Each row was made from one walk, in order. Every step used is in the known rows, and no mark comes twice. Write each row's walk.
Known rows
h/f/g/s/w: 1.693 1.510 1.754 5.283 0.671 3.602 0.699 -0.967 0.290 -0.675 -2.236 -1.414 0.740 -0.485 -0.911 -1.546 4.678 0.576 0.630 -2.713 0.588 1.548 -1.003 2.103 -1.527 0.024 0.463 1.455 -0.745 -0.462
g/f: -2.024 0.091 -4.010 2.109 1.294 -1.812 -0.534 0.700 -0.673 -0.646 0.441 -0.321 0.958 2.355 0.581 -0.651 0.914 -1.708 0.160 0.978 1.573 2.635 -1.027 1.562 1.574 -1.398 -3.370 1.551 -0.824 -1.265
s/w/z/h: 0.611 0.163 0.955 -3.131 -1.178 0.182 -1.459 -1.047 -3.756 -0.800 -0.958 0.485 -3.498 -1.638 -0.475 2.189 -0.503 -0.224 -1.279 -0.192 0.687 -3.009 0.511 -1.541 3.378 2.012 0.629 -0.820 0.478 -1.552
s/g/f/h/z/w: 1.557 -1.338 -5.014 0.708 1.441 -1.085 -0.619 1.650 2.219 -2.241 -0.773 0.206 0.811 0.953 -0.357 2.076 -3.970 -0.100 3.880 0.057 3.149 -0.606 1.390 -2.227 -2.462 1.061 -3.278 -1.274 0.863 0.822
s/w: -0.346 0.711 2.018 1.344 -1.249 -0.377 -0.621 -0.054 -1.676 -0.138 1.113 0.814 -1.594 0.998 0.006 -0.595 2.777 -0.003 -0.917 -1.181 0.440 -0.184 -0.139 -1.015 2.267 -0.088 -0.716 0.716 0.088 -0.772
w/s/g/f: -0.816 -0.267 -4.611 0.145 0.370 -2.411 0.185 0.989 0.150 -1.969 0.508 0.823 1.042 1.408 0.384 1.991 -0.633 -0.675 2.091 -0.941 1.811 3.551 0.895 -0.590 1.874 -0.130 -6.815 0.142 1.588 -1.045
s/g: -2.086 -1.243 -0.825 1.264 0.249 -3.656 0.940 2.262 0.743 0.274 -0.247 -0.319 1.716 1.492 0.608 -0.304 0.760 -0.630 -0.537 -1.066 -0.457 2.224 0.106 -0.124 2.292 -1.009 -1.868 -1.317 0.986 -0.116
s/h/z/w/f/n: 0.982 -1.500 3.330 -4.938 0.027 -1.496 -0.299 -2.028 1.255 0.582 2.683 0.684 -0.090 -1.866 0.387 -1.140 -3.006 0.945 -2.518 1.977 -0.258 -1.843 0.499 1.645 -0.836 0.834 1.221 0.968 0.444 0.901
v/h/z/w/f/n: -1.339 -1.407 2.152 -6.814 -4.019 -0.083 0.118 0.063 2.012 2.396 3.197 0.538 -0.989 -0.995 0.959 -2.051 -4.134 -0.760 -1.166 3.570 -0.010 -2.357 1.068 -1.226 -1.765 0.608 2.358 0.772 -0.208 2.228
g/s/h/z/w/f: 2.343 -1.253 3.645 -2.523 1.034 0.118 2.261 -3.064 2.794 0.821 -0.952 0.918 -0.187 -2.958 -0.598 -0.327 -1.007 3.488 1.412 -0.532 0.426 -3.751 0.201 2.563 -0.738 2.523 1.723 -1.596 1.077 0.933
w/z/h/s/g/f/n: -1.065 -1.205 -7.076 -8.701 2.441 -1.222 -1.168 0.899 -0.304 1.570 -0.098 1.611 1.488 -0.754 0.892 3.037 -5.398 -0.888 -0.722 1.431 1.105 0.972 0.616 0.648 0.137 0.017 -3.415 -3.048 0.481 -0.450
z/w: -0.181 -0.351 -0.494 -0.020 -0.892 -1.401 -0.887 0.622 -1.155 0.762 1.705 0.483 0.085 0.081 0.391 -0.755 -1.771 -0.698 -0.666 1.161 -0.227 -0.338 -0.350 -1.528 1.040 0.665 0.232 -0.165 0.364 -0.376
f/h: -0.844 0.419 0.599 6.345 0.149 -1.811 0.543 2.292 0.827 -0.819 1.053 -1.413 -0.480 3.159 0.340 -0.269 2.504 -1.083 0.554 0.369 0.045 0.858 -0.013 -1.337 1.032 -1.709 0.741 -0.093 0.105 -0.083
n/f/h/z/w: -0.026 0.199 -0.554 -1.912 -0.279 0.592 -2.189 1.085 0.440 -0.486 0.797 1.811 0.021 1.417 0.240 0.268 -1.677 -0.185 0.095 1.277 -1.227 -2.441 -0.258 -3.083 -3.272 0.119 0.890 0.452 -1.842 1.301
f/g/s/h/z: -0.184 0.002 2.605 -0.715 2.178 1.976 1.579 -1.957 3.361 -0.197 -5.324 -1.440 0.912 0.623 -1.713 -0.029 0.631 1.993 -0.323 -3.194 -2.301 -2.134 -0.323 3.126 -4.079 0.376 0.577 -1.079 -1.633 1.613
n/f/g/s/h: -2.571 1.321 2.825 -0.669 2.037 0.983 0.572 -1.335 1.802 0.329 -4.442 0.217 2.195 1.839 -0.786 -0.201 3.692 1.626 -1.886 -2.742 -4.345 1.548 -1.450 3.397 -2.854 -2.999 0.547 -0.611 -3.148 0.224
n/f: -3.490 0.499 -0.191 -1.039 0.010 -1.761 -1.102 1.337 -1.197 1.047 0.775 1.316 1.527 2.332 1.039 -1.726 2.733 -1.380 -2.732 1.188 -2.627 2.062 -1.712 0.252 0.986 -2.728 -0.770 1.457 -2.058 -0.582
s/h/z/w/f/g: 2.295 -1.521 4.406 -0.937 -0.060 0.508 1.523 -2.719 1.621 -0.553 -0.891 -2.176 0.075 -3.500 -0.789 0.024 -3.215 0.932 0.223 0.640 -0.363 -1.630 0.867 1.548 -3.307 0.777 2.719 2.462 0.629 1.395
z/w/s/g: 0.756 -0.495 -1.097 -1.882 -2.068 -2.049 -0.105 0.735 -0.467 -0.657 1.836 1.680 -0.007 -1.130 0.164 1.763 -3.436 0.389 1.100 -0.543 -0.060 0.395 1.283 -3.732 1.030 2.036 -3.050 -1.353 2.654 0.040
v/g/f/h/z: -2.059 -0.450 -5.630 2.564 1.491 1.291 0.028 1.954 0.151 -0.903 -1.480 -0.949 0.474 2.633 -0.034 -0.267 -0.714 -1.953 2.683 0.453 1.810 0.129 0.608 0.625 -1.068 -1.349 -0.309 -1.040 -0.871 1.273
f/h/z/w: 1.718 -0.300 -0.100 1.044 -0.345 0.197 -0.864 0.944 0.998 -0.627 1.019 -0.141 -1.121 0.534 -0.124 0.367 -3.005 -0.062 1.389 0.888 0.794 -3.524 0.546 -3.414 -2.109 1.619 1.280 -0.357 -0.013 1.523
n/f/h/z/w/s/g: 1.343 0.049 -1.080 -3.922 -1.443 0.096 -1.335 1.265 1.245 -1.937 0.989 2.784 0.318 0.530 0.022 2.860 -3.292 0.946 1.869 -0.577 -1.227 -1.482 1.687 -5.093 -2.873 1.445 -2.589 -1.008 0.817 1.396
f/g/s/w: 0.088 2.598 1.998 1.560 -0.847 2.782 0.495 -1.305 1.260 0.443 -3.716 -0.088 -0.692 0.883 -1.480 0.411 4.458 1.255 0.649 -3.252 -0.535 0.863 -1.118 0.779 -2.061 -0.852 1.415 0.306 -1.352 0.624
z/w/f/h/s: 3.147 -0.501 1.838 2.689 -0.364 0.091 1.877 0.468 1.976 2.068 4.924 0.572 0.302 -2.192 0.510 0.786 -1.631 0.614 3.371 2.024 1.663 -0.484 0.399 -2.032 -0.578 0.012 3.382 0.031 2.478 1.274
g/f/h: -0.765 0.697 -3.493 6.575 1.522 -1.640 -0.349 1.644 0.547 -1.730 0.572 -1.335 0.164 3.808 0.229 0.283 1.703 -1.716 2.229 0.930 2.328 2.597 -0.379 -0.094 0.893 -2.324 -1.942 0.890 -0.475 -0.896
n/f/g/s/w/z: -0.071 3.309 0.513 -2.567 -1.660 3.561 -2.300 -2.293 -0.853 0.072 -5.042 1.993 -1.734 0.161 -1.396 1.013 4.621 2.395 -1.442 -2.858 -2.498 0.344 -1.161 0.188 -2.867 -1.281 2.398 -0.292 -3.089 -0.533
w/f: -0.879 -0.337 1.740 3.165 -0.893 -2.937 2.042 0.469 0.192 1.014 2.247 -1.161 0.228 -0.180 0.930 -1.654 2.925 -0.929 -0.266 1.924 0.789 2.788 -0.839 1.553 3.037 -1.912 1.443 2.107 1.036 -0.551

Which walk is each row?
-2.076 -0.943 -1.260 -0.833 2.053 -1.693 -0.423 1.701 -1.446 0.512 2.866 -1.708 1.688 0.379 1.597 -1.897 -0.710 -3.215 -3.602 3.182 -0.465 2.136 -1.169 1.836 2.181 -0.670 -1.304 1.689 -0.604 -0.853 => z/h/f/n
1.137 -0.074 -0.429 -2.354 0.208 0.802 -2.556 -0.552 -4.416 -0.575 1.587 -0.320 -2.008 -1.786 0.600 -0.474 -0.447 -1.367 -3.823 1.383 0.768 -0.780 0.150 0.269 2.951 1.325 -0.232 0.728 -0.057 -2.148 => s/w/z/h/f/n
1.826 0.212 4.540 1.528 0.271 0.569 2.339 -3.037 2.592 0.746 -2.332 -1.208 0.508 -2.622 -1.287 0.144 0.730 2.681 1.126 -1.173 -0.709 0.684 -0.176 3.341 -1.932 -0.382 3.757 -0.340 0.778 0.584 => z/w/f/g/s/h
-0.558 -0.393 -0.481 0.150 -1.172 -2.590 0.945 1.552 0.334 -0.764 0.938 0.578 0.494 0.803 0.412 1.116 -0.271 -0.184 0.556 -1.339 -0.486 1.756 0.733 -2.000 2.432 0.183 -3.943 -0.721 2.062 -0.293 => w/s/g
-2.365 1.171 0.480 3.102 -0.030 -1.370 -0.918 2.316 0.186 -0.292 0.980 0.400 0.749 3.797 0.662 -0.399 3.288 -1.026 -0.804 0.766 -1.857 1.813 -1.156 -1.172 0.208 -3.273 0.578 0.915 -1.846 -0.003 => n/f/h
1.174 -0.872 1.876 -3.746 1.650 0.917 0.378 -2.101 1.940 0.436 -2.347 1.560 0.042 -1.109 -1.004 -0.269 -2.325 3.411 0.244 -2.014 -0.755 -5.353 0.011 0.948 -1.836 3.439 -0.137 -3.171 -0.328 0.960 => g/s/h/z/w
0.431 -0.898 -0.877 -3.446 -0.492 -0.100 -1.245 0.129 -0.182 0.651 0.759 0.711 -0.131 -0.791 0.027 -0.474 -3.713 -0.084 -0.631 1.399 0.270 -2.976 -0.447 -1.789 -1.292 2.453 0.047 0.342 -0.168 0.983 => h/z/w
2.193 -0.980 0.589 0.643 0.416 0.950 -1.163 -0.788 -4.790 -1.529 0.366 -1.169 -2.157 -2.945 -0.093 0.027 -0.090 -0.808 -1.280 0.493 1.783 -2.073 0.947 -0.401 3.929 2.815 0.043 0.696 0.780 -2.753 => s/w/z/h/f
-1.475 1.859 -0.072 2.192 0.505 1.102 1.279 -0.162 2.333 1.078 -3.878 -1.330 0.910 1.666 -0.777 -0.137 2.895 0.225 -0.046 -1.635 -1.483 2.122 -1.737 1.937 -2.322 -1.900 1.527 -0.101 -1.646 0.836 => f/g/s
0.138 1.011 -0.429 5.824 1.935 1.900 1.690 0.190 1.422 0.324 -2.402 -2.906 2.454 0.208 -0.342 -2.430 3.218 -0.323 -0.178 -1.101 -0.429 2.969 -1.636 3.091 -1.628 -1.078 0.518 1.408 -1.135 -0.227 => h/f/g/s
-0.790 -1.600 -0.434 2.144 2.105 -1.329 1.110 1.458 -2.074 -0.106 1.688 -2.479 1.383 -0.896 1.241 -1.221 -0.192 -2.705 -1.297 1.942 0.632 0.700 -0.761 1.352 3.393 0.572 -1.336 1.559 0.237 -1.327 => z/h/f
-0.918 -0.774 -1.154 -2.548 0.229 -1.477 -0.889 0.151 -2.701 0.174 -1.380 -0.845 -1.920 -0.967 0.026 1.244 -1.558 -1.273 -1.695 1.439 -0.131 -1.581 0.193 -0.603 3.449 1.157 1.201 -1.026 0.148 -1.140 => w/z/h
-2.489 -1.278 0.344 -2.527 2.045 1.633 1.845 -0.658 1.423 1.652 -4.132 0.537 1.058 0.356 -0.932 -1.238 0.357 1.994 0.208 -2.968 -1.697 -3.408 -0.094 3.513 -0.188 0.666 1.641 -4.853 -1.068 1.577 => v/g/s/h/z
1.104 0.405 -0.233 -1.453 -2.282 -0.346 -1.232 -0.299 -1.555 -0.078 2.771 1.595 -1.050 -1.079 0.397 0.852 -2.746 -0.124 0.079 0.616 0.011 -0.942 0.247 -3.434 1.206 2.151 -1.100 0.520 1.629 -0.421 => z/w/s
1.754 -1.275 -5.490 -5.147 -0.304 -0.547 -1.009 -0.167 0.409 -1.983 0.478 1.771 0.344 -0.882 -0.252 2.332 -5.948 0.287 2.896 -0.209 2.496 -0.814 1.605 -2.642 -1.406 3.415 -6.308 -0.002 1.533 0.209 => h/z/w/s/g/f
1.520 1.105 -0.249 -3.375 -1.784 1.622 -2.266 0.095 -0.265 -1.222 2.263 2.443 -1.085 0.416 -0.071 1.630 -2.565 0.426 1.017 1.080 -1.506 -2.545 0.441 -5.319 -3.097 1.509 -1.005 0.707 -0.782 1.297 => n/f/h/z/w/s
1.699 -1.349 -1.340 -5.284 -1.567 -0.473 -0.201 0.362 0.545 -0.800 0.974 1.884 -0.215 -1.708 -0.146 1.914 -5.403 0.976 1.242 -0.491 0.043 -2.147 1.772 -3.818 -0.943 3.832 -3.415 -0.965 2.055 1.115 => h/z/w/s/g
2.494 -0.025 0.753 1.490 0.072 2.897 -1.041 -1.224 -4.025 -2.021 -1.885 -3.105 -1.786 -3.352 -0.667 0.644 -0.174 -1.298 -1.054 -0.087 0.790 -0.363 0.523 0.187 0.591 1.517 1.444 2.150 -0.077 -2.082 => s/w/z/h/f/g
0.077 -2.059 -6.198 -5.887 2.629 -0.790 0.101 0.735 -0.645 0.578 -1.251 0.899 1.184 -1.972 0.120 3.520 -5.054 -0.410 1.726 0.303 1.952 -0.215 1.333 0.242 1.192 1.294 -3.569 -3.025 1.446 -0.812 => w/z/h/s/g/f
-3.105 1.491 0.196 -0.221 -0.335 0.142 -1.074 0.754 -0.384 0.401 -1.412 -0.750 1.796 2.035 0.419 -0.744 2.450 -1.768 -2.726 0.708 -3.546 3.837 -1.763 0.623 -2.334 -3.928 0.648 3.005 -3.119 0.510 => n/f/g
-0.052 1.787 2.085 5.503 -1.774 2.068 2.954 0.088 0.982 1.293 -1.101 0.624 -1.875 -0.068 -0.578 0.082 6.367 1.462 4.108 -2.234 1.614 0.748 0.387 1.419 1.860 -1.968 5.188 -2.904 1.566 0.822 => v/g/s/w/f/h
-3.288 -0.136 -5.541 -1.699 1.449 -3.774 -1.003 1.873 1.040 -0.241 0.447 0.713 2.539 3.289 1.327 -0.115 -0.125 -1.827 -1.373 0.446 1.019 5.161 -0.360 1.686 0.753 -2.927 -4.933 -0.245 -0.561 -0.654 => s/g/f/n
1.512 -0.564 3.115 -1.060 -0.644 -0.928 -0.729 -1.779 -1.509 -1.152 2.597 1.383 -0.976 -1.332 -0.219 0.893 -3.154 1.684 -0.330 -0.718 -1.125 -2.360 1.183 -1.953 1.689 2.554 -1.876 -0.730 1.992 -0.779 => z/w/s/h
1.910 -0.525 1.343 -1.155 -1.346 0.978 0.745 -1.259 1.360 0.422 -0.101 -1.809 -0.220 -2.986 -0.355 -0.080 -2.594 -0.789 0.748 2.146 0.444 -0.101 -0.117 -0.053 -3.551 0.482 3.164 3.661 0.078 1.677 => h/z/w/f/g
2.887 1.633 3.905 3.264 -1.138 1.791 2.305 -1.107 3.232 -0.275 -0.962 0.644 -2.512 0.018 -1.105 0.238 5.300 2.271 4.065 -1.562 2.735 -2.460 0.113 0.008 -0.899 0.464 2.407 -0.282 0.793 1.373 => g/s/w/f/h/z
3.462 -0.913 3.050 3.459 0.569 1.923 -0.186 -1.981 -1.812 -2.627 1.580 -2.203 0.894 -2.977 -0.458 -0.392 -3.180 0.250 -0.355 -0.509 -0.878 0.183 1.339 -0.136 -1.308 1.926 -1.348 2.258 1.161 -1.067 => z/w/s/h/f/g
1.452 0.609 -4.700 1.225 -0.101 4.271 -1.417 -0.072 -2.554 0.364 0.023 2.047 -1.494 -0.463 -0.689 1.892 -0.413 0.519 3.307 -1.348 2.704 -1.498 1.644 -1.106 0.094 -0.231 1.289 -3.333 0.619 -0.141 => v/g/f/h/s/w/z
-1.026 -0.288 1.540 2.288 3.481 -0.750 0.717 -0.754 1.222 0.358 0.476 -0.524 2.556 1.526 0.777 -3.272 3.007 1.238 -3.114 -1.090 -1.395 1.185 -1.008 4.600 1.019 -0.701 -1.455 -1.366 -0.966 -1.174 => g/s/h/f/n
-0.699 -0.829 -2.203 -1.706 1.337 -1.033 -1.650 0.524 -3.242 0.318 1.416 -1.686 -0.147 -0.915 1.242 -1.146 -1.529 -2.320 -4.167 2.979 -0.284 0.663 -0.294 1.367 2.784 0.522 0.309 0.319 -0.367 -1.946 => w/z/h/f/n
1.638 1.819 0.859 -1.167 -0.912 2.917 -2.366 -0.112 -1.681 0.567 1.513 3.593 -1.298 0.351 -0.230 1.463 1.960 1.765 0.156 -0.771 -0.777 -2.319 0.638 -3.212 -1.092 -0.287 1.477 -1.221 -0.782 -0.117 => n/f/h/s/w/z
2.150 2.120 4.169 6.525 -1.524 0.420 2.591 -0.773 2.464 -0.042 -0.047 0.431 -2.442 0.913 -0.688 0.440 7.067 2.170 3.661 -1.683 2.323 0.247 -0.120 0.438 1.422 -1.124 3.067 -0.621 1.345 0.111 => g/s/w/f/h
-3.378 -1.019 0.592 0.546 -1.255 -0.615 -0.112 2.212 -0.194 1.396 3.317 -1.417 1.531 2.416 1.743 -4.766 0.136 -2.379 -2.931 2.102 -0.993 1.421 0.330 0.453 1.225 -1.335 -0.720 0.789 -1.375 -0.184 => v/h/f/n
-0.388 2.580 0.630 -5.837 -0.888 3.749 -1.616 -2.072 -1.722 0.342 -5.852 1.419 -2.144 -1.254 -1.621 3.099 2.412 1.203 -1.362 -1.798 -2.467 -0.710 -0.941 0.356 -2.050 -0.184 2.585 -0.739 -2.768 -0.426 => n/f/g/s/w/z/h
-2.180 0.398 1.038 0.363 -0.872 -3.039 0.664 0.679 0.807 1.742 3.365 -0.280 0.393 1.087 1.395 -1.934 2.556 -1.417 -2.817 2.863 -0.070 3.883 -1.420 2.202 2.010 -3.115 1.415 2.472 0.206 -0.044 => w/f/n
0.286 -1.220 3.187 6.694 2.601 0.082 1.050 -0.808 -0.722 -1.842 -0.417 -4.278 2.442 -0.161 0.006 -2.594 1.231 -0.861 -1.793 -0.916 -1.135 1.909 0.188 3.602 -0.292 -1.273 -0.301 2.398 -0.594 -1.084 => s/h/f/g
0.624 -0.600 1.439 1.109 -1.619 -2.062 0.710 -0.240 -0.213 1.254 2.941 -0.055 -0.375 -2.239 0.761 -0.861 -0.490 -0.453 0.244 2.469 1.004 1.213 -0.232 0.023 1.930 -0.036 2.020 1.356 1.612 -0.116 => z/w/f
-2.222 -1.405 1.782 -2.796 -1.830 1.126 1.414 1.655 1.325 3.456 2.363 0.569 1.145 0.718 0.633 -1.553 -2.009 -0.405 0.673 0.563 -1.014 -2.406 0.483 -1.885 -0.301 0.272 0.132 -1.695 -0.488 1.693 => v/h/s
-2.636 0.148 -5.328 5.853 1.224 -0.156 0.135 2.586 -0.768 -0.432 -0.466 -0.978 0.612 3.225 0.569 -0.263 1.146 -2.305 2.670 0.186 1.715 2.690 0.092 0.955 1.194 -3.231 0.329 -1.384 -0.389 0.293 => v/g/f/h
1.253 2.179 0.538 -0.180 -1.312 1.473 -0.954 -2.010 -1.566 0.420 -2.862 2.097 -3.140 -0.112 -1.439 0.193 3.834 2.825 -0.330 -2.710 0.481 -2.205 -0.189 -0.225 1.863 1.570 1.324 -2.526 -0.360 -1.267 => g/s/w/z
-0.562 0.281 2.236 4.007 -0.936 -0.779 2.115 -0.015 1.006 0.440 -0.224 -2.972 0.334 -0.439 -0.019 -0.622 2.463 -1.501 -0.217 1.438 -0.226 4.245 -0.965 2.151 -0.249 -3.152 2.761 4.194 0.084 0.350 => w/f/g
